What can hang from each mark
V: K M
Z: C
K: H V
C: R Z
G: H
T: H
R: C M
M: H V
H: G K M T

Every row comes from one small tree of marks. The marks that hang from a mark follow it in brackets, in alphabetical order. Every link used is in the known rows. Which tree was each row made from?
Known rows
T{H}: 35  -19  13  -7  -10  9  -5  -30  -12  -3  -23  -18  6  1  16  -4  6  -18  11  24  10  -32  -27  0  -13
H{G K{V{M}} T}: -5  30  -17  -24  -7  54  69  -33  4  -5  -9  -22  11  28  -6  -115  15  -26  24  -6  -10  -40  3  8  7
R{C{Z}}: 42  -3  -26  23  -34  17  21  -22  -2  -12  -32  -22  24  26  8  -37  8  22  26  -3  -26  1  -7  38  -9
M{H{G K T}}: 9  17  -31  -26  -17  -17  40  -31  -40  32  -22  -24  -4  51  -36  -79  16  -30  -15  -25  -9  -62  13  -9  24
V{K M}: 47  -9  -1  -16  -18  51  48  -7  -4  -35  -55  -33  -18  1  -18  -45  16  -3  32  39  3  -11  -10  -16  -14
R{C M{H{T}}}: 42  -5  -37  7  -42  -23  41  -5  -33  -26  -12  -8  -20  30  25  -51  62  18  9  -4  -7  -40  14  55  64
M{V{K{H{T}}}}: 32  -22  -39  -53  -50  25  42  14  16  -25  -76  22  -24  21  -23  -67  62  -16  5  39  -29  -22  18  -5  16
K{H}: 21  -25  24  -23  -26  -24  8  10  -4  -9  -16  -26  -5  12  10  -21  11  6  0  19  6  -10  6  24  -1
R{M{H}}: 15  -8  23  -23  -9  -36  6  13  -34  -22  -19  -28  -25  37  -5  -3  42  13  1  23  12  -23  -2  38  13
V{K{H{G T}} M}: 50  -15  -5  -55  -52  19  67  -23  -7  -31  -58  -50  -15  14  -10  -95  23  6  15  26  -13  -37  28  13  11
V{K M{H{G T}}}: 45  8  -17  -42  -32  27  56  -41  -39  -25  -60  -52  -16  40  -33  -84  34  -2  10  19  -15  -59  18  -10  12
Z{C{R{M}}}: 43  -5  -20  -27  -21  -28  26  23  -16  -11  -9  8  -4  11  10  -4  20  63  22  7  33  29  0  79  17
T{H{M}}: 45  -21  29  10  -12  -1  -6  -53  1  -25  -15  -14  30  -17  17  -1  -5  -57  25  43  13  -53  -14  -13  -26
Z{C{R{M{H}}}}: 31  -2  -9  -35  -30  -37  17  15  -47  -15  -7  -8  -11  32  3  -1  38  65  -11  21  34  8  3  72  34
V{M}: 15  -7  7  -2  -5  38  32  -17  -13  -31  -19  -49  -9  18  4  -29  3  -4  20  18  17  -24  -6  5  -12
T{H{G M{V{K}}}}: 68  -17  -12  -59  6  34  -14  -88  -4  -55  -76  -3  26  6  -9  -32  3  -67  34  42  -32  -56  3  -37  -45
V{K{H{G}} M}: 51  -21  20  -64  -27  17  38  -27  -22  -46  -58  -68  -12  13  -1  -65  1  11  10  36  -7  -21  20  8  -11
T{H{G K{V} M}}: 27  9  32  -23  14  14  -2  -75  6  -15  -6  -7  51  -8  18  -55  -15  -71  25  30  -11  -52  -17  -16  -32
Z{C{R{M{H V}}}}: 12  -3  -41  -62  -16  -1  5  4  -49  -39  -28  12  -13  55  -3  -3  56  49  -20  28  14  -1  13  59  31
V{M{H}}: 4  -4  15  -10  -11  29  24  -23  -46  -34  -20  -59  -15  37  -6  -24  24  0  -12  33  17  -46  -1  1  2
H{G T}: 40  6  -30  -23  -11  -23  24  -29  -5  13  -23  -19  12  36  -18  -59  1  -2  38  -40  -9  -36  14  24  -7
R{C}: 50  -5  -36  19  -7  3  15  -21  -15  -24  -8  -13  12  9  30  -32  6  9  26  -21  -8  -10  -6  24  12
C{R{M{H{K}}} Z}: -2  6  5  -31  -75  -2  35  17  -28  27  -41  -22  -16  34  -38  -26  44  14  -38  30  3  0  -25  50  1
C{Z}: 18  -3  8  -1  -30  6  13  1  10  9  -42  -26  14  32  -30  -19  3  11  28  15  -13  -1  -11  27  -36
T{H{G K M{V}}}: 18  -9  -18  -46  18  32  -7  -96  -17  -27  -43  -9  30  12  -2  -42  -11  -98  7  15  -16  -75  5  -42  -31
G{H{K M}}: 36  -5  0  47  9  1  20  -4  18  -13  -17  -16  -6  -36  -30  -16  -16  -53  46  15  19  -34  -30  -10  -22
K{H{G M T}}: 43  -15  11  -27  -41  -48  20  -40  1  -14  -16  -29  28  12  3  -63  -1  -33  24  5  -7  -55  38  27  -8
C{R{M{V}} Z}: 8  -5  -24  -52  -57  27  16  9  6  -19  -61  0  -5  45  -24  -8  47  24  5  18  -17  18  -16  71  -35

Which tree is each row?
5  19  19  13  6  14  22  -15  29  -12  2  19  30  -10  -5  -52  4  -59  33  34  -1  -23  -11  -11  -22 : H{K{V} M}
42  -14  -44  -82  -34  8  31  -19  2  -28  -78  -2  -9  37  -24  -81  38  -11  13  12  -43  -30  30  4  5 : M{V{K{H{G T}}}}
28  -3  11  -24  -69  -9  27  23  4  10  -41  -17  1  25  -19  -7  28  42  10  15  -3  27  -27  85  -30 : C{R{M} Z}
34  -9  -40  26  -5  24  15  -15  31  -44  -41  10  -7  -4  -34  -20  27  -44  64  12  -5  -55  -8  6  -19 : G{H{M{V} T}}
-1  23  9  -33  -15  30  36  -42  -25  -29  -12  -48  13  61  -3  -86  34  9  13  15  -11  -58  11  24  7 : K{V{M{H{G T}}}}
17  3  11  -38  6  12  14  -54  -61  -35  -22  -84  -3  57  -6  -40  1  6  -3  5  5  -57  12  8  -8 : V{M{H{G}}}
28  -1  54  -37  -2  -33  -11  -33  17  -45  -1  -26  48  9  23  -50  -8  -19  29  32  -13  -26  20  37  -34 : K{H{G M} V}
-4  -9  -10  -50  6  0  -3  -1  -33  -46  -41  -11  -32  59  -10  -5  61  -2  -1  26  -6  -33  8  26  7 : R{M{H V}}
72  -13  5  -40  -49  -37  37  -28  13  -20  -51  -13  16  -5  -18  -78  11  -33  34  26  -20  -45  33  3  -10 : V{K{H{G M T}}}
-1  15  -12  34  -12  75  71  13  33  -17  -11  -15  -25  -14  -18  -77  30  -12  44  19  8  -27  -37  14  16 : G{H{K{V{M}} T}}
-5  30  -13  -29  -5  0  34  -24  -15  20  -9  -4  12  49  -25  -93  30  -19  -1  -9  -19  -48  3  5  19 : M{H{G K{V} T}}
63  -14  -12  -55  -47  -24  41  -8  3  -1  -61  -17  -6  14  -20  -81  21  6  19  9  -22  -24  23  18  6 : V{K{H{G T}}}
17  2  14  -45  -28  -22  21  -8  15  -9  -7  -14  21  30  15  -81  21  11  21  3  -21  -22  17  53  3 : K{H{G T} V}
20  -7  -46  -20  -24  33  21  -14  0  -53  -52  -2  -1  47  13  -30  45  17  30  8  -42  1  5  60  1 : R{C{Z} M{V}}
7  1  -37  -69  -6  -15  12  -27  -36  -30  -47  -16  -20  78  -19  -48  57  -4  7  -12  -25  -58  30  38  17 : R{M{H{G T} V}}
46  -7  -23  -26  -1  30  9  -26  19  -53  -68  22  8  6  -29  -26  24  -55  43  44  -23  -27  4  -35  -40 : H{M{V{K}}}
41  -7  -13  7  -36  -1  27  -3  -1  -28  -34  -20  4  25  18  -30  27  34  36  4  -25  10  -3  73  5 : R{C{Z} M}
5  5  18  -9  0  37  12  -23  10  6  -8  9  14  -9  18  -43  16  -39  5  39  0  -21  -41  -11  -2 : T{H{K{V}}}
62  -12  -59  -32  -9  33  29  -4  -5  -71  -64  23  -22  16  14  -38  57  7  37  12  -39  3  0  22  19 : R{C M{V{K}}}
2  10  22  -39  10  70  29  -68  -16  -21  -15  -44  19  6  25  -73  -2  -37  5  30  -3  -45  -23  -5  -11 : T{H{G K{V{M}}}}
40  -8  13  -18  4  -3  5  -84  -18  -1  -21  -28  36  -10  6  -38  -29  -82  13  13  1  -66  -6  -29  -27 : T{H{G K M}}
-5  -3  -12  -61  -64  18  5  4  -28  -21  -60  -15  -10  68  -33  -3  65  26  -26  35  -20  -2  -13  66  -21 : C{R{M{H V}} Z}
8  0  21  -46  -32  22  46  -24  6  -34  -9  -46  11  33  25  -95  22  11  17  20  -11  -33  25  49  10 : K{H{G T} V{M}}
-7  0  28  -11  -7  84  38  -35  -2  -19  -9  -21  1  -8  24  -58  18  -41  0  58  10  -37  -36  -15  2 : T{H{K{V{M}}}}
8  -3  46  -56  -8  20  18  -26  -6  -52  -6  -62  17  30  32  -67  2  18  11  30  -8  -20  13  46  -17 : K{H{G} V{M}}
-6  20  15  -36  -40  -1  26  26  -17  6  1  10  -10  22  -5  -39  57  9  -30  28  9  3  -36  50  17 : C{R{M{H{K{V}}}}}
29  -2  -36  -27  -56  -36  45  20  -36  4  -9  13  -16  33  -6  -32  57  59  -7  16  30  -9  15  76  55 : Z{C{R{M{H{T}}}}}
33  -4  9  -21  -23  41  40  -14  -34  -38  -54  -46  -27  19  -23  -40  35  1  -1  56  3  -36  -5  -22  -1 : V{K M{H}}
51  -5  -61  -68  -20  21  29  20  -8  -41  -63  42  -19  17  -12  -21  49  48  22  34  1  32  2  44  10 : Z{C{R{M{V{K}}}}}
-13  8  -23  2  -37  46  73  -18  -36  8  -20  -35  -26  29  -26  -80  41  -38  -22  22  15  -67  4  -22  40 : V{M{H{K T}}}
30  -6  -2  -35  7  7  7  -59  -28  19  -28  -33  12  8  2  -41  -22  -44  0  -5  0  -44  -18  -16  -9 : T{H{G K}}
26  -4  -31  -46  -2  30  3  -10  -24  -38  -72  4  -21  46  -42  -26  52  -14  -3  39  -25  -29  -3  -32  -8 : M{H V{K}}
-3  1  8  -21  -9  -22  29  15  -34  4  -21  -17  -35  27  -17  -25  39  -16  -16  21  10  -28  -7  14  31 : R{M{H{K}}}
-5  26  10  -35  18  52  41  -37  -6  -20  -8  -42  17  25  0  -82  -7  -17  19  4  -6  -26  -4  5  -15 : H{G K{V{M}}}
32  -16  -5  -43  -37  -39  26  -15  -9  5  -22  -33  5  31  -1  -66  7  5  9  -15  -10  -34  29  39  8 : K{H{G T}}
29  -6  -3  0  -43  -11  20  -9  -33  -31  -34  -33  -6  43  10  -24  48  36  3  23  -23  -13  1  67  20 : R{C{Z} M{H}}
16  30  -7  -5  -7  -1  37  -42  27  4  -4  14  42  10  -14  -96  0  -60  44  -5  -18  -48  9  0  -12 : H{G K{V} M T}
